Each row was made from one walk, in order. Every step used is in the known rows, and no mark comes twice. Write each row's walk.
Known rows
vugib, davup: [-0.19 -0.10  0.32  0.14 -0.16 -0.10 -0.06 -0.06 -0.07 -0.21  0.27 -0.17
 -0.01 -0.33 -0.02  0.12  0.09  0.15 -0.10 -0.08]
davup, dulen, tive, vugib, pebas: [-0.17 -0.05  0.15 -0.14  0.44 -0.29 -0.41  0.13 -0.51  0.07  0.07  0.27
  0.16  0.17 -0.39  0.43 -0.04  0.29  0.31 -0.08]
davup, lifel, vugib: [-0.21 -0.20  0.22 -0.06 -0.10 -0.39 -0.11 -0.10  0.24  0.22  0.13  0.29
 -0.04  0.17 -0.08  0.05 -0.26  0.41  0.14 -0.32]
tive, dulen, davup, vugib, pebas: [ 0.25 -0.07  0.32  0.10  0.10 -0.05 -0.49 -0.67 -0.49  0.08 -0.13  0.05
 -0.28  0.00 -0.12  0.27  0.16  0.42  0.25 -0.10]
lifel, vugib, pebas: [-0.22  0.16  0.17 -0.04  0.05 -0.17 -0.20 -0.23  0.03  0.06 -0.04  0.05
  0.21  0.08 -0.10  0.35 -0.35  0.41  0.20 -0.05]
lifel, dulen, tive, vugib, davup: [-0.24 -0.33  0.37  0.09  0.25 -0.12 -0.17  0.19 -0.36 -0.29  0.35  0.13
  0.01 -0.30 -0.67 -0.05 -0.05  0.30  0.03 -0.04]
davup, dulen, vugib, lifel: [-0.46 -0.14  0.01 -0.01  0.09 -0.09 -0.36  0.07 -0.41 -0.03  0.23 -0.07
  0.18  0.35  0.04  0.13 -0.22  0.28  0.42 -0.38]
tive, dulen, vugib: [-0.18 -0.09  0.05  0.05  0.04  0.16 -0.44 -0.10 -0.19 -0.08  0.06  0.03
 -0.02  0.02  0.03  0.17  0.03  0.28  0.18 -0.15]
dulen, tive, vugib, lifel: [-0.19 -0.06 -0.03  0.15  0.16  0.00 -0.01  0.19 -0.63  0.11  0.21  0.09
  0.21 -0.20 -0.40 -0.04 -0.15  0.34  0.11 -0.24]
tive, vugib, lifel, dulen, davup: [-0.08 -0.23  0.38  0.10  0.22  0.09 -0.17  0.10 -0.75  0.23  0.23  0.04
 -0.14  0.17 -0.60 -0.04 -0.07  0.36  0.27 -0.40]
dulen, vugib, pebas: [-0.37  0.13  0.03  0.01  0.03  0.13 -0.28 -0.13 -0.11 -0.10  0.01 -0.03
  0.23  0.08  0.01  0.38  0.01  0.32  0.28 -0.05]
dulen, vugib: [-0.38 -0.02 -0.04  0.03 -0.07  0.04 -0.11 -0.02  0.11 -0.02  0.14 -0.07
  0.06  0.06  0.02  0.03 -0.02  0.33  0.13 -0.08]
vugib, lifel: [-0.14  0.05  0.15  0.21 -0.08 -0.03 -0.12  0.07 -0.36  0.08  0.14 -0.16
  0.09  0.00  0.03  0.12 -0.15  0.16  0.09 -0.35]
tive, vugib, davup: [-0.18 -0.18  0.42  0.04 -0.03 -0.07  0.08 -0.04 -0.32 -0.16  0.27 -0.07
  0.14 -0.43 -0.33  0.13 -0.02  0.34 -0.19 -0.01]
davup, dulen: [-0.15 -0.13  0.26 -0.08  0.09 -0.38 -0.33  0.08 -0.06  0.15  0.15 -0.01
 -0.16  0.30  0.06  0.27 -0.05  0.17  0.14 -0.20]
vugib, davup, dulen: [-0.22 -0.24  0.40 -0.01  0.02 -0.34 -0.31 -0.02 -0.19 -0.20  0.29 -0.08
 -0.05 -0.01 -0.01  0.25  0.03  0.11  0.05 -0.16]
lifel, vugib, davup, dulen: [-0.33 -0.26  0.31 -0.11  0.04 -0.47 -0.23 -0.20  0.03 -0.20  0.27 -0.01
  0.04  0.02 -0.12  0.10 -0.33  0.33  0.14 -0.12]
vugib, davup, lifel, dulen, tive: [-0.25 -0.46  0.40  0.14  0.06 -0.33 -0.41  0.21 -0.12 -0.28  0.36  0.34
 -0.18 -0.06 -0.36 -0.05  0.17  0.09  0.21 -0.34]
davup, dulen, vugib: [-0.42 -0.17  0.06 -0.14  0.10 -0.21 -0.35  0.02  0.00  0.02  0.17  0.00
 -0.01  0.36  0.05  0.16 -0.10  0.28  0.31 -0.16]

Which walk is each row?
[-0.10 -0.13  0.45  0.21  0.01 -0.31 -0.24 -0.18 -0.31 -0.04  0.13 -0.21
 -0.08  0.10 -0.22 -0.01 -0.41  0.52  0.21 -0.29] => davup, vugib, lifel, dulen
[-0.40 -0.01  0.13 -0.16  0.18 -0.11 -0.53 -0.07 -0.20 -0.08  0.04  0.06
  0.17  0.38  0.04  0.49 -0.06  0.28  0.47 -0.15] => davup, dulen, vugib, pebas
[-0.16 -0.33  0.12 -0.06 -0.08 -0.26 -0.11 -0.24  0.12  0.36  0.17  0.35
 -0.29  0.27 -0.16 -0.15  0.00  0.38  0.23 -0.36] => dulen, davup, lifel, vugib
[ 0.17 -0.13  0.18  0.10  0.07  0.09 -0.42 -0.16 -0.38  0.22  0.08  0.10
 -0.42  0.07 -0.06  0.07  0.32  0.12  0.14 -0.25] => tive, dulen, davup
[-0.20 -0.05  0.27 -0.06  0.00 -0.30 -0.29 -0.18  0.04  0.13  0.00  0.34
  0.15  0.20 -0.11  0.35 -0.24  0.40  0.27 -0.30] => davup, lifel, vugib, pebas
[-0.03 -0.15  0.13  0.21 -0.11 -0.12 -0.01 -0.47 -0.38  0.19  0.12 -0.18
 -0.22  0.01 -0.10 -0.19 -0.02  0.49  0.18 -0.28] => dulen, davup, vugib, lifel
[-0.15 -0.09  0.01  0.03  0.19 -0.12  0.01  0.16 -0.21  0.14  0.18  0.17
  0.01 -0.18 -0.40  0.00 -0.04  0.35 -0.02 -0.02] => dulen, tive, vugib
[ 0.01 -0.25  0.39  0.05  0.05 -0.27 -0.20 -0.35 -0.01  0.15  0.09 -0.06
 -0.53  0.20 -0.32 -0.18 -0.02  0.50  0.21 -0.15] => lifel, dulen, davup, vugib
[-0.19 -0.32  0.43  0.11 -0.23 -0.25 -0.16 -0.03 -0.08 -0.13  0.30  0.13
 -0.05 -0.19 -0.03  0.14  0.19  0.12 -0.02 -0.33] => vugib, davup, lifel
[-0.09 -0.02  0.21  0.22 -0.16 -0.26 -0.04 -0.32 -0.26  0.04  0.09 -0.27
  0.02 -0.11 -0.01  0.01 -0.30  0.52  0.07 -0.25] => davup, vugib, lifel
[-0.09  0.13  0.34 -0.02  0.15 -0.02 -0.13 -0.02 -0.39  0.09  0.00  0.07
  0.24 -0.08 -0.29  0.49 -0.06  0.38  0.05 -0.04] => tive, vugib, pebas
[-0.24 -0.22  0.20  0.11 -0.04  0.18 -0.40 -0.22 -0.31 -0.44  0.22 -0.05
  0.08 -0.29 -0.03  0.13  0.10  0.22  0.08 -0.11] => tive, dulen, vugib, davup
[ 0.07 -0.22  0.27 -0.06  0.13 -0.08 -0.62 -0.41 -0.40  0.23 -0.03  0.52
 -0.17  0.25 -0.19  0.30  0.07  0.31  0.43 -0.41] => tive, dulen, davup, lifel, vugib, pebas
[-0.20 -0.10  0.12  0.25  0.19 -0.09 -0.36  0.28 -0.41 -0.04  0.24  0.05
 -0.04  0.11 -0.32 -0.07 -0.17  0.15  0.35 -0.38] => vugib, lifel, dulen, tive
[-0.40 -0.35  0.31 -0.02  0.02 -0.14 -0.43  0.12  0.08 -0.02  0.21  0.29
 -0.13  0.38 -0.18  0.04 -0.02  0.31  0.37 -0.39] => davup, lifel, dulen, vugib
[-0.14  0.07  0.09  0.00  0.28 -0.04 -0.17  0.07 -0.43  0.05  0.05  0.21
  0.21 -0.15 -0.40  0.31  0.01  0.33  0.14 -0.01] => dulen, tive, vugib, pebas
[-0.22 -0.29  0.49 -0.10  0.12 -0.31 -0.17  0.03 -0.42 -0.13  0.30  0.00
  0.08 -0.14 -0.30  0.27 -0.06  0.30 -0.01 -0.09] => tive, vugib, davup, dulen
[-0.09 -0.17  0.28  0.19  0.08  0.06 -0.30  0.05 -0.51  0.17  0.22 -0.03
 -0.27  0.27 -0.28 -0.09  0.02  0.17  0.34 -0.46] => vugib, lifel, dulen, davup
[-0.14 -0.10  0.47  0.12  0.20 -0.03 -0.18  0.22 -0.65  0.06  0.20 -0.04
  0.11  0.06 -0.49  0.15 -0.32  0.37  0.18 -0.35] => tive, vugib, lifel, dulen
[-0.16 -0.33  0.27  0.08  0.15 -0.34 -0.43  0.32  0.01  0.06  0.23  0.43
 -0.28  0.27 -0.31 -0.02  0.08  0.13  0.33 -0.39] => davup, lifel, dulen, tive
[ 0.02 -0.09  0.47  0.05  0.15 -0.22 -0.37 -0.46 -0.18  0.06 -0.02 -0.03
 -0.33  0.23 -0.34  0.17  0.03  0.51  0.32 -0.12] => lifel, dulen, davup, vugib, pebas
[-0.15 -0.19  0.25  0.03  0.34 -0.16 -0.21  0.27 -0.23  0.06  0.18  0.22
 -0.11  0.02 -0.63 -0.03 -0.12  0.35  0.14 -0.09] => lifel, dulen, tive, vugib
[-0.14  0.06  0.13  0.04  0.13  0.24 -0.62 -0.21 -0.42 -0.16 -0.08  0.08
  0.18  0.03 -0.01  0.49  0.06  0.25  0.32 -0.13] => tive, dulen, vugib, pebas
